Each row comes from the steps of one path. Every step used is in the known rows, and no mark comes twice. Write the path behind each row, first mark first.
Known rows
pudi gegidiv ruruv: [-11   9  17  24  25  22   9  -6  43  25  -8  33 -72  62 -25  -6  -7 -39
  -5 -42  27]
gimisos vevu fufu fosap ruruv: [-41 -14 -33  22   3   8 -50 -22  65 -85 -34  -3  58  36 -71 -69   8 -23
 -83 -27  -3]
vevu ruruv gegidiv fufu: [-50 -26 -27   9  36   7   7  -1  35  27  -4   4  17 -17  86  17 -15 -15
 -21   9 -28]
vevu ruruv gegidiv: [-38   6 -10  11  59  45  14  -9  54  43   3  -2 -21 -24  68  19 -15  -6
 -21  45 -18]
vevu ruruv fosap fufu gegidiv: [ 21  35  -7  -5  33  87 -73  24 109  81 -42  46  36 -11  48  18  60 -60
 -14  80 -34]
ruruv fosap fufu vevu gimisos: [ 35  21   1 -13  -7  38 -42  21  39 -14 -89   4  52 -19   6 -20  27 -31
 -44 -19 -21]
pudi gegidiv ruruv fosap: [  5   5  17  17  10  49 -18   5  57  35  -9  45 -90  50 -33  11   4 -84
  46 -47  17]
vevu fufu gegidiv ruruv fosap: [  2 -37   1  19  16  63 -53   3   5  51 -42  37   1  30 -26   8  51 -56
 -23   7  34]
gegidiv ruruv fosap: [ 16  -3 -10   5   4  30 -50 -11  28  25 -13  11 -46  29 -27  22  30 -72
  17 -31  10]
gimisos vevu fufu: [-15 -34  -3   3  -3 -11 -34 -11 -18 -73 -37 -50  74  10 -35 -56 -41  32
 -50  -5  38]
fufu vevu ruruv: [-34  32 -12 -15  -7  18 -22 -58  66  48 -38 -20   6  44   6 -19  -1  20
 -75  30  17]
gegidiv fufu: [-14 -30 -14  -3 -22 -39  -8   7 -22 -18  -5   7  38   9  20   0  -6  -8
   2 -39  -8]
vevu ruruv: [-26  15 -28  -8  11  25 -22 -11  50  51   5  -7   2  11  24   4  -9  15
 -31  30  -6]
fosap ruruv gegidiv fufu: [-37  -4  22  18  41   3  34 -13  21 -65   2  28   0  -6  42  13   0 -67
  -1 -31 -34]
fufu vevu gimisos: [-19  14  -8 -19 -15  18  12  -7  -7  -4 -64 -20  19  16 -27 -20  -7  38
 -84 -30   9]
pudi gegidiv: [-11  10  25  10  13  19  31  16  28  10   0  36 -40  24  -4  -6 -28 -13
  30 -15   6]
ruruv fosap fufu vevu: [ 46  29  22  -1 -14  16 -47 -22  63 -12 -65  12  35  -1  15 -26  38 -63
  -7   8  -7]
fosap ruruv gegidiv: [-21  20  38  23  60  41  41 -17  44 -49   9  26 -36  -8  18  17   5 -61
  -2   8 -29]
fosap ruruv gegidiv fufu vevu: [-41  13  41  10  22  -7  37 -61  36 -69 -39  16   5  34  24 -11   6 -64
 -43 -31 -12]

Which path is each row?
[ -9  38  15  20  59  32  -7 -41 107  22 -64   1  26 -14  86 -27  14 -28
 -78  61 -15] => fosap fufu vevu ruruv gegidiv
[-74 -41 -69  26  28   5 -15   8  79  56  -8  30  16 -13  75   8  24 -31
 -46  -7 -46] => vevu ruruv gegidiv fufu fosap
[-28 -38   2  18  25 -22  29   7 -16 -22 -10  11  15 -29  63  14 -10 -31
  11 -23 -20] => ruruv gegidiv fufu
[-20 -19  14   3  11  31 -33  -5  -8 -29 -58 -17  83  23 -46 -44  -5  24
 -73  37  38] => gimisos vevu fufu gegidiv
[ -5 -23   6   9  15  60 -85 -16  21  -2 -71  -5  34  50 -72 -25  25 -46
 -53   8  52] => gimisos vevu fufu gegidiv ruruv fosap
[ 26  22 -22  -6  17  48 -75  18  99  40 -20  17  33 -26  58   0  25 -55
   8  36 -36] => vevu ruruv fosap fufu
[-37 -31 -36  33   6  20 -18   0  49 -29  -1  39  22  17 -27 -35  40 -36
 -50 -27 -17] => vevu fufu fosap ruruv
[-48 -21  -1  -2  10   0  40  -2 -27 -27 -74 -10  39  -8  37  -7 -13   7
 -77 -47 -10] => ruruv gegidiv fufu vevu gimisos
[ 30  27  24  12  35  39 -24  24  51  23 -39  47  52 -10  23  -8  59 -31
 -36  54 -14] => fosap fufu gegidiv
[-51 -38 -19  50  55  36  19   1  55 -37  -6  45   1 -19  17 -19  31 -58
 -44 -10 -30] => vevu fufu fosap ruruv gegidiv
[-33   0 -25 -25 -43   0 -54 -45  56  38 -50  -4  30  39  27   1   8 -29
 -23  -8  -7] => gegidiv fufu vevu ruruv fosap
[-58   7  15  -2  27  22  42 -18  13 -70 -63   6  23  16  15  -7  -5 -32
 -82 -58 -28] => fosap ruruv gegidiv fufu vevu gimisos
[-35 -44 -59  14 -28 -37 -32  14  25  11 -11  33  38  12   9  -7  37 -25
 -24 -54 -27] => gegidiv fufu fosap
[-40   4  -8  41  51  40  20  -8  87 -24   3  53 -42  -5   1   7  47 -78
 -26 -10 -48] => fufu fosap ruruv gegidiv
[-36 -17  22  12   7 -30  32 -44  -5 -24 -53   0  19   8  47 -11  -4 -25
 -34 -20   4] => ruruv gegidiv fufu vevu
[ 11  10   8   3  17  69 -49  -7  41  66 -31  42 -41  42 -39  32  66 -76
  -6  11  14] => fufu gegidiv ruruv fosap
[  42   17   22   27   31   50  -39   24   93   15  -31   59  -39   30
    5   -8   23 -109   38  -32   -1] => pudi gegidiv ruruv fosap fufu
[-29  29 -21 -19  10  18 -53 -28  68  -2 -22 -48  36  28 -23 -26 -35  23
 -61  26   8] => gimisos vevu ruruv
[-34 -49 -46  22 -14 -12 -53  -3  29 -42 -41 -21  75  10 -54 -64   3  15
 -77 -20  14] => gimisos vevu fufu fosap
[  35   40   37   21   10   36  -40  -26  105   11  -76   48  -37   60
   -9  -32   31 -108  -10  -32   21] => pudi gegidiv ruruv fosap fufu vevu
[-42 -17 -41  14 -12 -16 -26  -2  64 -31   2  50  20  35 -15  -9  46 -65
 -29 -65 -46] => gegidiv fufu fosap ruruv
[ -17  -16    4   15   28   36  -57  -26    9  -10  -66  -16   49   64
  -68  -48   15   -3 -108   11   63] => gimisos vevu fufu gegidiv ruruv
[  53   10   -4   19   21   27  -75    9   67    5  -32   25   -2    5
    8   -4   52 -101    6  -18   -6] => gegidiv ruruv fosap fufu
[  25   36  -19  -13   11   38 -104    1  115  -16  -47  -24   68   -9
   14  -32   -3  -43  -25   39  -21] => gimisos vevu ruruv fosap fufu
[-17 -33   1  25  32  42 -27  -2  -4  43 -37  28  13  46 -24 -14  41 -15
 -75  11  46] => vevu fufu gegidiv ruruv
